Each row was made from one small tree. The marks that hang from a mark follow it in brackets, in alphabetical order. Every link used is in the known rows. Write each row's tree.
(in the rows, 128 means zero)
Known rows
zetigom{fozef{buto zikal}}: [159 138  42 149  95 131 122 170 120 124 204 116  81 118  97  98 132 100
 110 139 113 220 156 102 113 123 152 171  58 148 132  87 103 116 132 161
  87 100  84 151 164 196 130  99 111 113 172 148  65  97  83 137 140 102
 108 123]
fozef{buto zikal}: [168 152  41 155  96 107 146 166 125 121 226 120  77 106  99  90 129  82
  79 168 111 231 147 100 106 119 133 176  49 142 105  73 100 132 140 163
  88  93  95 138 103 191 133  92 100 125 172 127  39  95 105 127 135 116
 132 127]
fozef{buto zetigom{moko} zikal}: [178 146 105 143  98 137 197 168 132 130 193 100  59  96 104 120 168  72
  71 147 141 229 190  84  89 126 149 203  65 156 124  83  98 127 135 181
  81  83 110 144  58 187 136  69 138 113 198 123  51  93 138 146 140 146
 100  95]
moko{zetigom{fozef}}: [144 135  89 148  91 193 124 138 127 114 142 125 105 119 134 106 138 144
 105 129 109 165 122  94 108 109 140 190  81 153 134  98 100 141 123 154
  90 113  89 156 153 188 139 108 113 116 165 171 107  87  70 141 121 154
 135 139]
fozef{zetigom{moko} zikal}: [169 155 146 128 104 146 159 157 132 127 164 103  58 111 123 106 185  98
  79 163 151 198 160  85  78 126 140 212  79 161 125  93  95 134 123 171
  84  88 117 144  53 175 135  75 136 115 182 127  61  92 130 146 137 159
 117 115]
gerudi{fozef{buto} moko}: [149 139  88 139  99 143 148 147 131  89 184 118 100 137 110 133 158 118
 105 139 113 153  98 115 164 126  88 172  76 138 106  98  90 102 138 131
  81  96  79 146 117 160 120 118  95 127 172 141 124 106 122  71 107 124
 127 112]
moko{gerudi{fozef{zetigom zikal} rusabas}}: [141 153 105 124  70  81 139 158 109 115 158 110  64  90 148 104 159 150
  72 138  90 168 135  82 154 159 114 179  73 139 104 105  99 118 122 149
  97 103 141 149  95 129 159 131 101 117 197 132 114 131 125 136 123 128
 129  98]
rusabas{gerudi{fozef moko{zetigom}}}: [138 145 134 146  83 179 145 136 124  97 130 119 111 121 155 129 149 140
  83 135 105 123 109  81 135 126  99 178  79 156 105 105 101 130 119 155
 110 103 102 149 102 166 128 171  99 128 175 185 141  91 102  62 128 134
 127 121]
tonug{buto gerudi}: [148 118  87 103  69 122  94 115 115 112 154 150 117 120 133  90 121 106
 158 155  93 130 130 107 158 105 116 143  60 157 144  85  83 139 145 150
 138  87  88 125 119 214 119  98 123 142  75 115  72  73 144 121 128 138
 151 130]
tonug{buto gerudi{fozef moko}}: [139 123 114  98  75 152  81 124 115 101 140 129 106 136 134 113 141 124
 168 133 102 113 115 103 180 119  95 139  71 155 141 104  78 112 141 124
 134  94  78 133 119 182 101 113 114 137  85 121 118  91 148  85 115 122
 141 109]
tonug{buto{fozef{zetigom zikal}} gerudi}: [157 140 113  97  50 135 117 136 129 124 151 133  84 116 150  87 134  93
 152 147 113 176 180  93 110 113 137 166  59 160 147  92  78 118 120 149
 153 101 104 128 151 207 119  90 136 132 110 108  48  93 167 136 137 115
 137 125]
gerudi{tonug}: [154 121 114 133 103 131 122  98 130  93 131 137 112 109 118 101 145 136
  80 186  90 150  96 125 142 126  93 166  71 144  85  92  96 143 141 150
  96 104 155 145 115 181 147 107 121 142 156 155 109 114 123 125 114 143
 158 166]
tonug{buto}: [152 140  91 130  86 115 125 123 128 103 195 143 110 137 125 115 119 107
 119 165  99 146 108 121 142 104 123 163  70 145 125  78  85 126 150 133
  99 100  85 133 109 206 136 111 113 134  94 127  71  79 138 118 132 140
 128 143]
fozef{buto zetigom}: [168 132  98 139  85 115 222 148 143 120 202 138  98  97 122 106 161  86
  70 160 108 185 145 108 131 108 134 203  58 154 113  69  94 135 134 173
  88  83 103 141 121 198 147  84 111 119 194 126  64  85 150 120 125 155
 128 113]
gerudi{fozef moko{zetigom} rusabas tonug}: [125 133 160 123 103 223 109 107 128  73 111  86  82 120 125 142 165 194
  85 124  89 134  75  83 199 151  76 178  91 138  88 138  84 107 134 111
  84 133 167 171  92  94 140 129 101 133 197 163 189 169 104 132 101 135
 135 103]
zetigom{fozef{zikal}}: [151 143  74 137  96 140  95 161 119 123 181 119  78 125 110  91 150 120
 114 150 124 192 132 105 104 122 143 175  71 150 131  92 101 120 123 155
  90 105  93 151 164 189 130 110 108 115 159 150  76  96  78 137 137 110
 126 139]
rusabas{gerudi{fozef{buto zetigom}}}: [157 149 111 142  71 125 200 146 129 106 192 146 106  91 144 119 150 101
  71 155  94 152 144  92 153 131 121 179  50 161 108  81 108 115 118 175
 114  95 120 141 112 191 140 160 121 118 198 165 109  89 137  72 133 114
 125 113]
gerudi{fozef moko rusabas tonug}: [127 127 153 112 107 176  99 109 126  70 140  97  87 136 117 139 174 180
  92 144  93 124  56 106 217 156  63 165  86 139  87 130  80  91 135 103
  88 125 162 163 100 104 141 135  96 134 181 144 179 169 126 125 100 117
 131 104]
buto{fozef}: [149 146  80 134  73 127 144 134 145  91 168 143 108 140 138 101 139 115
 112 174 112 162 106 137  92 109 110 170  69 140 120  83  83 121 118 142
 106 109  99 141 170 203 145 120 121 131 155 145  69  95 136 122 127 132
 139 167]
tonug{buto{fozef} gerudi{rusabas}}: [135 119  83  92  52 132  98 119 123  97 165 137 106 136 148 101 112 124
 167 139  87 139 128 105 174 118 117 138  55 154 154 105  64 115 128 128
 149 110 103 136 144 189 131 121 132 139  94 111  75 104 160 163 131 112
 127 110]
buto{fozef{zetigom zikal}}: [160 166 122 128  71 132 160 160 147 117 177 121  70 116 143  89 164 102
  88 166 136 206 154 108  60 117 134 204  67 147 114  88  89 115 105 151
 108 109 118 142 157 185 147  96 118 120 189 128  47 109 146 133 140 129
 129 151]
zikal{fozef}: [149 144  96 136  90 129 152 151 109 127 182 146 112 145 100 100 149 133
  75 165 105 155 104 127 125 111 125 186  56 141 124  79  86 149 131 151
  95 113  91 154 114 200 146 101 111 119 156 153  53  87 145 118 119 132
 160 148]
gerudi{moko tonug}: [145 109 149 130 113 153 115  96 131  88 101 117 112 138 108 123 165 144
  77 160 112 132  76 120 138 129  80 166  89 143  79 104  91 144 147 139
  93  99 136 150 110 158 137 107  96 146 155 151 128 116 124 112 111 151
 144 148]
tonug{buto{fozef}}: [147 153  88 130  70 123 128 125 138  99 184 142 107 149 136 121 113 105
 130 159 101 155 124 130 118 110 125 159  69 141 136  83  79 108 135 125
 114 117  86 135 147 208 136 116 130 134  99 126  64  86 153 126 138 125
 121 157]
tonug{gerudi{fozef{buto zikal}}}: [158 139  55 119  77 133 101 149 115 110 176 129  86  95 126  72 147 104
 137 157  98 181 146  91 149 126 112 156  47 154 127  89  96 121 129 158
 129  92 107 133 124 182 113  95 126 131 156 130  89 107 116 101 118 105
 162 109]
zetigom{fozef moko}: [145 114  88 135 113 167 121 134 117 104 135 118 103 146 107 134 164 126
 134 137 140 147 123 116 123 129 133 161  88 154 161 103  95 123 128 159
  83  93  78 159 108 205 131 111 159 118 145 167 104  79  97 146 133 148
  91 122]
moko{zetigom}: [153 143  95 146  90 178 139 129 131 106 148 132 104 108 140  99 136 134
  87 155 100 162 111  97 100 101 118 196  81 151 114  88  96 155 128 158
  89 106 101 148 104 181 146 103 105 130 164 157  93  84  89 131 123 175
 153 149]
zikal{fozef{buto zetigom{moko{gerudi}}}}: [159 123 105 144  80 113 225 162 110 142 152 125 103 129  95 136 154 113
  53 127 114 175 178 109 126 134 147 189  58 140 137  85  96 152 137 178
  93  95  93 164  70 203 149  91 147 109 196 153  54  82 171 130 121 147
 117 106]
tonug{buto gerudi{fozef moko{zetigom}}}: [139 129 121 104  69 190  87 122 116 105 120 121 104 127 144 115 135 135
 161 118  97 119 127  84 169 114 103 150  80 156 144 108  83 116 140 129
 134 102  81 139 109 173  98 109 114 138  97 131 123  95 131  90 115 138
 145 110]

Write each row's tree
[165 129 116 139  88 145 220 164 121 137 183 126  97 133  87 132 160 105
  62 139 122 179 162 113 125 121 144 203  57 146 137  84  90 143 133 170
  87 100  91 163  75 207 145  82 147 107 193 148  48  85 173 136 122 142
 123 108]
zikal{fozef{buto zetigom{moko}}}
[171 169 106 139  95 152 173 174 129 112 199 102  60 101 117 120 173  94
  93 148 122 207 168  89 128 137 130 197  66 148 123  93 101  90 129 157
  86  98 117 151  72 169 127  90 146 107 200 132  92 115 133 109 125 123
 115  99]
gerudi{fozef{buto zetigom{moko} zikal}}
[143  94  90 119  81 182 120 132 120 114 105 123 111 122 127 100 144 125
 134 113 119 152 132  89 135 110 114 163  72 159 141  99  90 152 132 166
 123  82  75 143 142 185 114  91 102 136 150 147 107  80  95 118 115 153
 138 103]
tonug{gerudi{moko{zetigom{fozef{buto}}}}}
[156 168 116 130  96 149  79 123 120  93 169 112  73 109 118 109 134 134
 108 165  84 177 132 105 162 145 107 160  63 137  96 103  97  85 143 114
 105 128 162 147 104 162 124 112 139 130 133 142 119 148 130 105 124  90
 148 150]
gerudi{fozef{zikal} tonug{buto}}
[160 150  83 147  71  70 166 161 114 126 157 119  73  83 138 101 150 119
  68 134  95 193 169  95 131 152 124 176  64 132 103  88 113 122 133 167
 103  97 123 144 111 164 143 118 115 121 198 137  95 107 128  97 122 123
 132 118]
moko{gerudi{fozef{buto zetigom zikal}}}
[129 107  97 124  66  77 120 102 114  95 108 123 105 121 137 124 106 159
  86 135  65 142 124 112 169 154 103 132  72 128 102 109  90 131 146 136
 117 116 156 149 122 158 163 143 125 145 135 146 113 129 146 163 127 126
 118 135]
moko{gerudi{rusabas tonug{buto{fozef}}}}
[149 150  85 154  91 197 112 154 126 120 151 112  79 107 128  94 141 133
 100 126 116 196 142  81  85 113 147 196  77 153 130  97 103 139 121 159
  90 112  96 157 143 176 136 100 109 114 175 165  88  96  60 148 134 142
 134 142]
moko{zetigom{fozef{zikal}}}
[128 100 114 102  82 181 106 122 119 105 115 119 103 124 138  97 152 152
 121 128 107 129  91  78 159 117  93 169  79 164 127 116  76 159 130 151
 120  94 102 144 101 147 133 103  85 137 151 136 120 103 108 147 113 164
 149  92]
tonug{gerudi{moko{zetigom} rusabas}}
[145 136 125 141  84 138 137 112 120  88 136 142 115 101 143 114 144 135
  76 173  83 127 111 108 162 144  92 156  57 155  88  98 111 119 121 158
 120 112 162 146 112 178 139 171 132 135 174 183 140 116 123  78 128 106
 146 147]
rusabas{gerudi{fozef tonug}}
[152 137 168 132  88 157 163 112 124  96 116 128 102  98 146 134 166 130
  74 160  99 129 139  94 153 151 102 170  67 162 101 104 108 117 120 168
 118 103 167 153  80 174 137 158 158 129 191 183 146 112 138  89 130 126
 126 130]
rusabas{gerudi{fozef{zetigom{moko}} tonug}}
[140 125 144 110  77 146 132 101 141  87 156 122  91 127 133 131 136 147
  97 154  80 153 118 108 180 138 112 166  67 142 106 112  73 104 133 120
 109 135 175 150 129 156 159 119 134 135 150 131 109 146 169 183 127 118
 116 129]
gerudi{rusabas tonug{buto{fozef{zetigom}}}}
[126 142 123 110  99 157 113 141 127  80 186 107  88 150 125 132 169 163
 106 142 107 123  55  99 197 136  77 179  84 142 108 115  78  96 127 107
  81 112 106 155  98 113 141 136  82 124 171 133 149 135 123 114 110 126
 122  91]
gerudi{fozef moko rusabas}
[142 113 155 133  88 138 131  95 122  98 110 129 124 133 128 135 129 124
  75 150 100 119 109 105 150 133  95 141  71 154  92  97  94 140 143 155
 118  99 129 140  98 184 126 163 106 148 125 168 119  95 133  92 137 122
 117 133]
rusabas{gerudi{moko tonug{buto}}}
[128 124 115  85  72 156  80 124 114  95 161 120  98 138 134 120 139 144
 165 124  89 110 101  90 219 130  92 143  69 156 148 114  69 102 141 115
 130 106  95 140 103 150 115 124 107 136  98 110 128 116 148 117 117 116
 124  79]
tonug{buto gerudi{fozef moko rusabas}}
[153 108  57 147 109 160 148 145 117 106 161 115 101 142  94 142 148 106
 130 127 133 173 149 115 131 129 145 158  74 152 163  97  98 119 139 167
  83  90  74 158 107 210 131 106 164 116 157 166  98  77  97 150 131 136
  78 108]
zetigom{fozef{buto} moko}
[149 149 165 121  96 157 157 142 136  97 159 119  90 129 137 125 201 135
  96 144 127 130  96 107 148 129  91 207  91 149 106 100  91 104 121 132
  86  97  99 150 119 148 129 114  94 121 183 134 135 108 141  71 107 152
 131 112]
gerudi{fozef{zetigom} moko}
[143 109  98 137  78  69 123  98 109 109  93 134 114 112 129 114 113 141
  78 148  78 141 135 119 148 140 103 132  76 131  96  92 101 150 156 151
 112  95 141 144 108 183 148 126 122 146 122 152 109  98 133 124 123 144
 141 156]
moko{gerudi{tonug{buto}}}
[131 114 112 137  72 134 124  98 111 105  83 109  98  97 144 127  98 174
  66 113  59 148 137  81 165 144 111 154  82 133 104 114  96 156 148 145
 107 117 161 157  84 141 162 132 115 140 152 163 133 129 109 175 122 155
 131 126]
moko{gerudi{rusabas tonug{buto}} zetigom}
[147 139 113 101  76 150  68 137 115 111 150 116  88 132 129 103 141 118
 159 133 111 144 135  89 160 126 105 144  71 153 138 103  82 105 141 126
 133  95  87 129 103 171  95 102 108 136  91 113 100 101 137  86 123 109
 139 104]
tonug{buto gerudi{fozef{zikal} moko}}
[135 140 115 117  96 158 107 108 125  72 167 116  89 109 127 116 158 174
  92 166  70 139  78 108 217 153  81 167  66 139  95 118  85  94 129 115
  95 131 183 159 109 128 152 134 129 130 184 149 163 168 127 141 106 109
 145 124]
gerudi{fozef rusabas tonug}
[141 146  83 153  71 129 139 137 108 110 101 121  98  93 158 108 131 161
  84 123  83 148 137  92 127 135 108 167  84 134 108 101 113 142 128 155
  98 108 114 152 105 158 145 133 113 128 176 175 132  98  90 105 114 164
 151 143]
moko{gerudi{fozef} zetigom}
[133 100 105  95  85 143 101 119 120 103 135 126 106 132 130  95 162 140
 129 145 111 121  80  93 176 120  84 158  72 162 125 108  74 150 130 150
 120  85  97 138 106 152 132 109  86 141 140 122 106 102 127 141 113 149
 145  91]
tonug{gerudi{moko rusabas}}
[160 159 125 125  74 141 143 144 135 113 174 114  74 139 133 129 137  94
 122 148 130 187 169 110  88 120 146 182  74 148 142  90  80 105 127 134
 108 113 100 142 111 198 128  97 148 124 120 121  51  93 163 142 145 127
 101 135]
tonug{buto{fozef{zetigom{moko} zikal}}}
